Each row was made from one path, in order. Every step used is in the known rows, and no mark comes twice. Write each row's path.
Known rows
beliv, faruro: [  5.0 -23.3 -22.4 -16.1   4.4 -13.7  -1.9 -25.2  11.6  17.7  16.5 -26.0
  10.5  28.1   2.8   1.6   4.3  31.3   8.0  -5.0 -28.9   0.2  15.3]
faruro, ferimi, rasu: [ -1.8 -38.2 -18.4  -7.5 -13.0 -32.5   1.9  -7.5   5.0  -3.2   3.2 -14.3
   3.8  34.1   8.1  33.1  18.1  30.2  29.9  11.9   2.9 -25.9  11.5]
kameka, rasu, faruro, ferimi, vamar: [  1.4 -18.6 -51.0  12.2 -12.2 -25.5  10.7   5.4 -31.9   0.3   6.7 -11.8
  14.1  -6.4  24.0  55.4  30.6  37.9  12.6   7.1  -2.5 -22.1  -2.7]
kameka, rasu, vamar, ferimi: [-11.8 -15.0 -14.4 -13.4 -15.3   1.1   3.6  22.8  12.7   4.5  45.3 -34.3
   0.6  -9.3   4.9   9.6  28.3  41.8 -29.3  -9.9 -36.1 -25.6  35.6]
beliv, faruro, rasu: [  9.4 -31.6 -12.1 -28.2 -14.0  -5.1  -1.8 -19.3  -7.3  14.4   9.0 -32.9
  13.9  39.5  11.7  -9.2  -0.8  31.2   8.2  -1.2 -12.3  11.7  10.5]
kameka, rasu: [ -5.9 -26.8 -18.6  16.0   2.9   2.1  12.5  -1.7  -3.2   6.5  12.8 -30.2
   0.0   9.5   3.3  23.1  20.9  43.2  -5.6 -21.2 -26.9 -22.3  13.5]
beliv, faruro, ferimi: [ -2.1 -36.7 -31.3 -17.6   5.2 -23.5 -18.3 -20.2  20.9  17.2  13.7 -19.3
  13.4  41.4  19.4  19.2  14.1  20.7   6.8  10.8 -18.0 -10.1   8.9]
ferimi, vamar: [  2.9 -11.0 -19.4   4.9 -16.7 -13.3  17.2 -14.6  -9.1  -4.9   7.2 -24.5
  -4.2   8.6  -0.5  28.4   6.5  41.4  24.6  -4.8  -5.1 -15.0   2.9]
rasu, kameka: [-16.7 -15.2  -3.3  -3.4 -12.5  -7.7   4.6 -15.8   8.1   3.8  25.5 -14.0
  -4.5   4.5  -7.7  -7.8  28.9  44.5   3.8 -12.9  -7.9 -12.1  18.8]
faruro, rasu, kameka: [ -8.5 -24.4   3.8 -14.8 -29.6  -0.7   2.5  -6.7 -10.3   0.2  19.7 -19.9
  -1.0  19.7   0.7 -19.8  24.0  45.6   5.4  -8.4  10.5  -0.8  14.1]
kameka, rasu, ferimi, vamar: [ -0.7  -7.9  -8.3  24.4  -9.0   4.9  37.3  16.3   0.3 -15.9  14.1 -34.3
  -8.9  -9.4  -0.3  48.4  17.0  41.5  14.2  -1.9 -24.0 -28.5  14.9]
rasu, faruro: [ -2.0 -17.4 -28.9  -0.7   0.5 -22.3   9.4 -11.9 -11.4  13.3  16.2  -4.9
  18.5  -6.4   6.5  13.8  16.2  26.7   2.0  -8.5  -1.5  -4.6   0.5]
vamar, rasu, kameka: [-18.4 -27.7  -6.2  -3.9 -12.3  -2.8  11.0 -10.2   5.1  -6.2  25.7 -21.8
  -9.5   0.7  -0.8   9.1  31.0  54.3 -10.2 -17.9  -9.2 -21.0  31.6]
kameka, rasu, faruro: [ -0.6 -21.6 -35.8  14.2  -0.9  -9.8  16.2   2.3 -17.6  10.4  15.3 -16.2
  15.6 -11.4   8.5  23.6  26.5  37.7  -7.4 -17.7 -17.9 -11.2   5.0]
beliv, faruro, rasu, vamar: [  5.8 -21.6 -18.5 -41.7 -21.7   1.7 -15.9  -9.1  -1.2  12.1  26.6 -30.8
  15.4  26.6   6.0 -13.4  12.2  36.1  -9.6  -2.3 -27.9   8.9   9.3]
vamar, rasu, beliv, faruro, ferimi: [-10.6 -38.1 -33.6 -11.2   9.9 -13.1 -20.9 -17.1  10.0   6.4  11.4 -48.3
   9.1  16.4  18.8  44.3  32.6  10.6 -17.7  22.8 -26.5 -29.9  12.9]
vamar, rasu: [ -8.8 -31.9 -14.5   2.6  -2.5  -2.7  13.0 -11.8   2.8  -4.4  12.8 -27.3
  -2.4   8.2   5.8  27.4  15.9  39.7 -12.6 -15.6 -14.7 -23.4  21.0]
kameka, rasu, beliv, faruro, ferimi: [ -7.4 -32.5 -38.1   1.6  12.7  -8.4 -21.0  -7.4   5.4  14.2   9.9 -49.2
  12.8  12.6  21.5  37.2  38.1  17.9 -11.7  18.1 -38.4 -25.5   6.5]
ferimi, rasu, beliv: [ -2.4 -18.9 -11.4  -1.9 -14.5 -20.7   8.6 -18.2  -4.3  -4.7   2.4 -40.6
  -3.1   3.1 -13.4  22.0  20.5  22.0  21.3  12.5  -9.4 -27.5  10.6]
faruro, beliv: [ -7.1 -26.3 -15.5  -2.8  21.0 -10.3  -1.9  -8.3   2.0  18.8   2.2 -18.8
  -5.5  25.4 -13.0  16.2  22.0  19.0  -8.1 -21.4  -4.5  -7.5  15.0]

Which path is each row?
[ -6.5 -31.2 -33.6  -5.5  20.5 -14.4   4.5  -1.6 -20.4  19.1   4.8 -13.1
   3.3   1.6  -2.8  34.0  25.0  21.4 -25.2 -25.1   4.5  -5.8  24.9] => vamar, rasu, faruro, beliv
[ -7.3 -27.0 -24.6 -23.0 -24.7 -27.6 -11.1   3.9   9.5  -7.7  21.5 -13.7
   0.5  20.6   5.5  25.6  30.5  33.3  11.6  11.7 -12.9 -28.4   9.9] => faruro, ferimi, rasu, vamar
[ -1.7 -13.4 -14.3 -19.1 -23.1 -17.8   3.4  -1.8   2.2  -3.2  22.6 -19.3
  -2.5   8.5 -11.6  10.4  18.8  42.5  14.9  -5.5 -21.3 -18.8  18.3] => ferimi, rasu, vamar
[-11.1 -17.9 -21.2  24.3   3.7   3.5   3.3  -4.3  -7.1   2.4  10.0 -50.2
   0.0 -13.4  -0.2  29.6  36.8  26.1 -13.3  -4.0 -31.3 -33.1   6.1] => kameka, rasu, beliv
[  3.6 -29.6 -32.1 -41.4 -17.7 -31.1 -17.4  -7.4  18.8   7.6  22.7 -17.6
   9.0  34.2   9.3  16.2  18.2  32.9  16.7  17.1 -29.1 -14.4  16.9] => beliv, faruro, ferimi, rasu, vamar
[  3.1 -29.3  -2.1 -21.1 -25.5 -28.5  19.9  -1.6  10.2  -0.7  19.2 -27.7
  -2.7  21.6  -1.6   8.4  -4.1  33.9  24.1   8.6  -1.9 -18.4  39.1] => vamar, ferimi, rasu
[-11.2 -22.1  -3.1  22.0   3.9  10.7  27.5  16.7  16.0  -4.9  20.9 -31.7
   0.1  -3.1  -2.5  32.3  21.9  33.6  -7.9  -8.4 -28.7 -29.1  16.9] => kameka, rasu, ferimi
[ -6.7 -21.8   7.6 -27.6 -36.5 -27.2  19.5   1.2  11.2   4.5  30.7 -20.6
 -10.3  14.2 -12.1 -13.4  11.1  48.5  23.3   8.0   4.5 -15.9  50.1] => vamar, ferimi, rasu, kameka
[ -4.4 -21.6 -34.0  -5.2  18.3 -22.1   1.7  -8.0 -14.9  26.9   4.0  -4.0
  10.3   5.6  -7.8  17.7  22.1  12.7  -9.2 -18.7   4.8   2.8   9.0] => rasu, faruro, beliv
[ -6.2 -18.2  -6.8 -25.1 -26.4   4.1  -8.0   4.8  -7.7  -4.7  27.3 -27.1
   5.2  12.2   6.3  -5.5  23.5  34.8 -11.7  -8.4 -10.7  -3.9   4.4] => faruro, rasu, vamar
[-15.3 -29.2   1.2   7.2   1.2   2.6  27.4   8.1  21.3 -14.6  21.3 -30.5
  -6.3   0.9  -1.0  39.5  18.1  28.0 -13.3  -2.9 -18.9 -26.8  28.6] => vamar, rasu, ferimi
[  9.7 -19.7 -14.2 -32.1 -16.9 -29.4   2.5 -17.1  13.3  14.3  18.4 -53.6
   6.8  14.1  -4.1   5.2   1.6  13.8  18.9  30.1 -24.6 -14.1  36.3] => vamar, ferimi, rasu, beliv, faruro
[ -3.5 -27.5 -24.2 -10.9   7.3  -6.8  -5.1 -25.8   3.3   4.3  12.0 -54.1
   5.4   6.0   7.0  26.9  20.1  17.5 -17.4   6.4 -33.7 -21.6  19.8] => vamar, rasu, beliv, faruro
[  5.1 -27.2   1.4 -23.2  -9.3   4.3  13.5   0.1  10.8   5.7  19.2 -32.7
  11.9  31.0   4.4   1.5   0.1  20.5   6.1  11.2 -16.6   4.7  14.5] => beliv, faruro, rasu, ferimi
[ -9.6 -30.2 -39.7   0.4   0.4 -30.4  -8.5  -6.2  -6.6  11.2  14.4  -0.4
  18.5   9.1  19.9  32.2  28.5  15.3   1.5   7.8   7.4 -13.5  -5.0] => rasu, faruro, ferimi
[ -4.3 -28.1 -31.4 -23.0 -17.9 -20.2  -2.7 -17.6  -0.6  -2.4  22.4 -25.7
  -4.9  22.3  17.2  31.4  25.1  55.8  14.1   9.3 -10.6 -19.9  27.6] => beliv, faruro, ferimi, vamar, rasu, kameka
[ -0.3 -32.7 -19.3 -30.0 -20.9 -36.6  -8.7 -17.2  11.7   9.5  18.6 -13.5
   3.2  41.8   2.1   3.9  20.1  45.7  35.5  17.6  -9.9 -12.3  28.7] => beliv, faruro, ferimi, rasu, kameka
[-12.6 -13.0 -10.5 -27.2 -19.4 -10.8  -5.7   9.0  22.8   4.2  45.9 -23.6
   0.2   0.4   1.4  -0.4  18.6  27.4 -20.0  -1.3 -18.8 -17.2  31.0] => rasu, vamar, ferimi
[ -5.2 -20.9  -2.6 -10.6 -26.9 -23.4  19.1 -12.0   0.0  -0.6  20.0 -13.9
  -7.1  13.6 -17.8  -4.4  21.6  53.3  30.6  -2.5  -2.5 -18.7  28.7] => ferimi, rasu, kameka
[-10.8 -14.7 -22.2   2.3  -6.4   5.3  -1.4  10.6   1.0   0.0  29.3 -28.1
  -1.2  -6.7   0.7  17.6  35.1  49.2 -19.7 -19.3 -40.6 -24.5  10.5] => kameka, rasu, vamar
[-14.8 -31.5  -9.0 -11.5 -27.3 -32.8   0.1  -7.6   4.7  -3.5  13.7 -10.4
  -6.0  28.0   0.4  12.6  33.2  43.1  29.3  12.2   7.3 -25.6  21.5] => faruro, ferimi, rasu, kameka
